Known rows, with every step that occurs
R -> F: [  5.6   7.6  11.8  -3.2   5.4   3.3   2.3  19.4   9.0  -9.1   1.8 -21.1
  -6.0  -6.2  -5.5   1.2  11.4  -9.3  -4.3 -13.7   1.8  17.9]
R -> N -> Q: [  4.8 -37.8   9.6  -7.9 -11.6  -2.4  -5.5  26.9  30.4  18.7   0.8  14.6
   3.1   4.8   3.5   3.7  -6.1  -8.8  -1.9 -14.1   0.4  10.3]
R -> T -> Q -> U -> C: [-13.5  -4.3  -3.8  -6.0   6.3  12.9 -32.2  10.1  -2.8  -0.9 -32.4   4.9
  28.1  -3.0 -23.8  -8.6  -6.8   1.2  12.2  -7.1  24.2  -8.9]
U -> R: [  3.1   3.7   8.6   7.6  -5.7  -1.1  -9.2  -3.4 -10.5   3.0  -7.8  20.3
  10.7 -16.5   7.6   7.6   8.0   9.3  -3.4   7.4 -16.2   2.0]
U -> R -> F -> Q -> L: [ 21.2 -18.0  20.1   5.7  -6.9 -11.4 -28.8  13.5  -2.2 -17.1 -23.7  25.7
  19.4 -42.6  11.0  13.1   4.6   4.5 -24.9  -4.8  15.4  22.1]
F -> Q -> L: [ 12.8 -28.0  -1.1   2.1  -6.2 -13.7 -20.5  -1.7  -0.2  -9.9 -17.6  26.5
  13.9 -19.6   9.9   3.1 -15.3   4.7 -16.2   2.5  29.4   3.8]
Q -> N -> C: [ 21.5 -14.6   2.6  -7.8  -9.0  11.2   3.9  30.9  -1.7  15.1 -26.4  -7.3
 -17.2  10.4 -11.7  -0.9 -12.8 -12.9  -8.2 -17.3 -11.1  -2.8]
U -> R -> N -> Q: [  9.1 -33.9  16.8  -1.1 -16.7  -4.2 -15.6  22.7  20.2  21.8  -6.6  35.5
  13.9 -12.1  11.5  11.4   2.2   0.2  -5.1  -7.3 -17.2  11.8]
N -> Q -> L: [  8.3 -33.8   0.3  -5.0  -6.0 -16.5   7.1  26.5  12.4  11.6  -5.8  32.4
   2.1  -7.5   9.7   8.0 -11.1  13.6 -14.5  -8.9  21.9  16.2]
U -> C: [  4.7 -15.3  -1.0   4.3   1.7  -5.6  -1.7   0.9  -7.3   2.4  -2.4   4.8
   6.8  -1.7 -15.7   2.3  -0.1   2.6  -1.4   9.9  12.9 -12.0]
F -> Q -> U -> R: [ 16.5   4.9  14.0   9.4 -16.4  -8.3 -38.2  -2.4  -6.3  -5.7 -36.1  49.8
  35.3 -18.6   4.8  -1.1  -9.6   9.4  -8.7  11.3  -2.1  -9.3]
R -> U -> C -> N: [ 11.8 -38.9   2.0 -11.1   6.8  20.1  -8.8   8.7  -7.5   5.5   8.5  12.3
  27.8 -18.1 -29.3  -3.4   6.8 -18.4 -19.6 -10.2  -2.8 -24.8]
R -> F -> Q: [  7.7  -4.2  15.0   2.1   1.3  -2.3 -21.2  10.9  17.9 -25.0  -7.6  -8.4
   9.0 -11.9   2.1   0.5   3.2 -10.4  -4.9  -1.9  11.4  13.9]
T -> Q: [-22.6  -6.4   6.2  -0.6   5.2  29.0  -1.6   9.9  10.9  -3.6   4.4   3.7
  14.8  -0.9   0.9  -7.1  -8.7   1.0   7.7   8.3   8.3  -5.1]
N -> C: [ 20.2   0.1   1.9  -3.5  -0.3   9.0   0.0  10.3   6.8   4.4 -11.1  -9.0
  -6.8   4.5 -10.9  10.8  -9.9  -4.6  -7.5  -1.5  -9.1  -6.2]
T -> C -> N: [ -3.2 -20.8 -12.6 -17.8   2.3  32.1   3.9   2.9  10.6  -0.7  17.0   2.0
  19.8 -15.1 -12.6 -18.2  -9.8   3.1 -17.6 -12.6  -6.3 -14.5]
U -> R -> T: [ -4.4   8.4  -6.1  -0.4   3.0 -10.2 -33.1 -13.4 -11.9  -3.1 -23.3  -1.3
   7.6 -20.5  10.1  13.2  18.9   5.6   6.3 -10.5 -18.6  15.8]
C -> N -> Q: [  4.7 -24.4   9.2 -16.2   4.0  11.0  -2.5  25.8  16.4  -1.6   9.9  26.8
  17.9  -1.9   3.7  -3.0  -6.7  -1.7 -11.7 -13.1  -4.0   6.3]
C -> N: [  5.8  -8.4   6.1 -15.1   8.2  19.7  -7.5   6.4  -5.8  -9.2   6.3   8.4
  12.9  -9.2  -5.1  -6.2  -2.3  -9.7 -12.5 -14.3  -5.2  -3.3]
U -> R -> F -> Q -> N -> C: [ 31.4 -14.1  25.1   1.6 -12.3   7.9 -27.2  39.6   6.7  -7.0 -42.6   4.0
   3.0 -19.0  -1.6   8.4  -2.2 -14.6 -17.6 -12.6 -17.3  13.1]
T -> Q -> N -> C: [ -2.3 -21.2   9.7  -8.2  -5.0  39.6   2.8  41.8   8.7  12.0 -22.2  -4.0
  -3.5   8.8 -11.1  -8.1 -21.0 -12.3  -0.3 -10.0  -3.0  -7.3]
Q -> L: [ 10.9 -17.8  -1.6  -3.5  -1.5  -8.4   1.3   5.7  -9.9   5.3  -9.7  14.2
  -2.4 -13.8   0.7   4.4  -6.7   5.2 -15.3 -10.1  19.9   7.0]

Rows
[ 14.5 -14.5  14.6 -19.7 -10.3  23.9  -3.7  48.6  24.4   6.0  -6.2  37.1
  36.2 -29.3 -13.5 -13.9  -3.3  12.1 -27.6 -26.5 -16.4   5.5] : T -> C -> N -> Q -> U -> R -> F
[ 42.9  -5.8  21.9  -5.9 -21.5  11.8 -26.8  21.9  -0.5  24.8 -40.8  25.0
   9.7 -12.5 -19.8   9.7 -11.8 -10.6 -17.6 -18.0 -23.2  -9.7] : Q -> U -> R -> N -> C
[ 29.8 -17.7  16.6  -2.4 -14.6  13.6 -21.3  12.6   5.4  17.5 -21.7   7.9
   2.2 -15.0  -8.6  17.4  -2.8 -12.0 -15.0  -9.7 -28.3  -3.2] : U -> R -> N -> C
[ 21.9 -42.4  13.5  -6.6 -16.9 -10.0 -11.5  35.3  17.3  27.1 -19.8  37.2
  18.9   5.4 -23.5  -2.4 -16.1  -4.7  -7.4 -12.3  16.0  -7.2] : R -> N -> Q -> U -> C
[ 19.6   8.0  20.4  -1.4  -5.9  -4.1 -25.6  20.9  13.0 -18.0 -26.8   8.7
  17.9  -8.9  -8.9  -7.7  -6.4  -9.3 -10.6 -10.0  16.0   7.5] : R -> F -> Q -> U
[ 10.1 -24.6   5.2 -10.0  10.4  13.7  -8.8   6.6 -12.8  -6.4   4.7  13.2
  21.8 -12.2 -20.9  -3.5  -1.7  -5.9 -14.3  -3.7   7.1 -14.8] : U -> C -> N
[-10.3 -14.7  -5.2 -15.9   3.1  30.4 -21.2  32.5   7.1   4.3 -37.3 -23.6
  -4.3   5.5  -8.6  -3.7 -10.8 -16.6   9.6 -27.2  -5.8   6.6] : R -> T -> Q -> N -> C
[  5.9 -25.6  -4.3 -23.7  -9.4  22.3   3.3  32.9  26.1  12.7   0.3  37.6
  33.2  -5.3 -14.9 -22.7 -24.2  12.7 -20.5 -19.5  -1.5 -13.4] : T -> C -> N -> Q -> U
[  8.7 -40.8   7.7 -11.8   6.9   6.7  -4.3  25.8   9.0   0.7   8.8  31.2
  25.4  -4.3 -11.6   0.1  -6.6   2.6 -14.2  -3.1   7.4  -6.3] : U -> C -> N -> Q
[ 19.3 -13.7   4.9   7.4  -8.7 -13.1 -29.9   0.8  -3.7  -5.5 -30.0  33.4
  33.0  -3.3 -18.4  -6.5 -17.7   3.9  -6.7  14.1  26.6 -21.2] : F -> Q -> U -> C
[  8.4  21.3  -1.2  -2.9  -5.1 -11.2 -38.6  -3.9 -17.5   2.2 -43.8  16.9
  16.4 -17.7  -1.3   4.7   9.2   6.3   1.8 -18.5 -14.4   8.4] : Q -> U -> R -> T
[ 15.8 -13.6  14.4 -19.9  -4.0  10.1  -8.0  35.9   9.4   5.4 -10.6  43.6
  25.4   1.0  -8.0 -11.5 -15.8   0.6 -14.5 -20.8   0.3  -1.8] : C -> N -> Q -> U
[-23.0 -20.6   8.4  -4.7  -3.6  31.2   2.9  32.5   3.2   8.3 -12.5   4.6
   4.0   4.9   0.7 -17.7 -12.1  -8.3   6.9  -7.9   6.6  -0.6] : T -> Q -> N
[ 21.9 -12.5  10.3 -12.9   1.9  12.8 -14.3  15.8 -18.3   0.2 -15.3  30.8
  29.7  -7.6 -32.0 -12.1 -11.1  -4.9 -18.6 -12.2  10.3 -21.7] : Q -> U -> C -> N
[ -7.2 -13.6   3.1 -20.9  14.6  33.4 -38.2  16.1  -9.0  -9.6 -26.4  13.2
  41.4 -13.0 -28.9 -15.0  -9.0  -8.3  -0.2 -22.1  18.6 -11.8] : R -> T -> Q -> U -> C -> N
[ 10.2 -55.6   4.3 -12.7   2.2  11.9  -3.8  28.6  13.9  13.2  11.6  30.8
  31.3 -11.1 -20.0  -0.1   2.1  -9.6 -18.3 -10.2  -1.0 -15.7] : R -> U -> C -> N -> Q
[ 18.1 -55.0   6.9 -11.2 -13.3 -12.1  -2.5  32.8  20.7  22.9  -7.5  29.5
   1.1  -9.6   4.7   7.4 -13.5  -3.6 -17.3 -24.8  19.9  18.4] : R -> N -> Q -> L
[ -0.8 -12.6  25.8  -3.2 -17.2  30.3 -27.9  23.2   4.3  18.6 -25.4  37.8
  33.0 -16.6  -7.6  -8.0 -11.2  -6.0  -2.6  -8.7  -5.5  -7.7] : T -> Q -> U -> R -> N
[ 10.4  11.6  -0.1   3.0  -9.3 -16.9 -61.7 -11.7  -8.3 -13.9 -51.4  28.5
  32.3 -23.1   7.1   4.0   1.1   6.3   1.0  -6.6  -3.8   5.7] : F -> Q -> U -> R -> T
[ 12.9  -0.9  14.3   2.4 -17.1 -11.5 -10.5  26.0   6.1  16.4 -24.7  55.2
  22.9  -6.6   5.6   3.2  -5.7  18.5  -6.3   0.2 -11.1   3.3] : N -> Q -> U -> R
[ 22.2 -24.8   6.0  -1.5 -13.2   5.2 -18.6  24.4   8.5  -0.2 -34.7   4.8
  -0.9   6.0  -3.7  -1.4 -22.3 -13.0  -9.6  -5.9  -1.2  -6.2] : F -> Q -> N -> C
[  0.1 -19.1 -19.8 -31.2  -2.4  12.8 -19.4  22.6  23.9   5.9 -14.5  15.5
  31.4  -9.1 -12.9 -17.4 -13.8   8.3 -10.2 -36.3  -2.6   1.8] : R -> T -> C -> N -> Q -> U
[ 22.8 -73.0   2.3 -15.5   0.7   2.8  -0.3  34.3   3.8  17.3   2.3  44.7
  30.3 -24.8 -19.4   4.7  -4.1  -4.7 -33.1 -19.6  19.1  -8.7] : R -> U -> C -> N -> Q -> L
[ 19.9 -12.7  28.2  -5.7 -17.6  39.6 -28.2  32.1  11.4  21.6 -36.3  30.2
  25.7 -12.6 -19.2   1.6 -19.5 -10.2 -10.2 -10.4 -15.4 -14.8] : T -> Q -> U -> R -> N -> C
[-27.0   2.9  -0.4  -0.1   6.7  19.1 -34.4  -3.4  -0.5  -7.4 -19.1   3.4
  23.3 -20.8  11.2   5.3  11.0   6.3  14.0  -2.9  -8.9  10.9] : U -> R -> T -> Q
[ 20.7  22.2  26.1   0.5  -7.8  -0.8 -12.5  25.4  -6.3   0.4 -27.5  15.9
  11.7 -21.0  -9.7   0.8  10.8   0.2 -12.0 -15.0 -11.0  11.8] : Q -> U -> R -> F
[ 19.3 -51.8  13.6  -4.1 -19.4 -12.4 -12.2  30.2  10.7  25.4 -16.1  49.0
  12.2 -26.6  12.7  16.3  -5.3   6.3 -20.3 -17.2   3.0  18.7] : U -> R -> N -> Q -> L
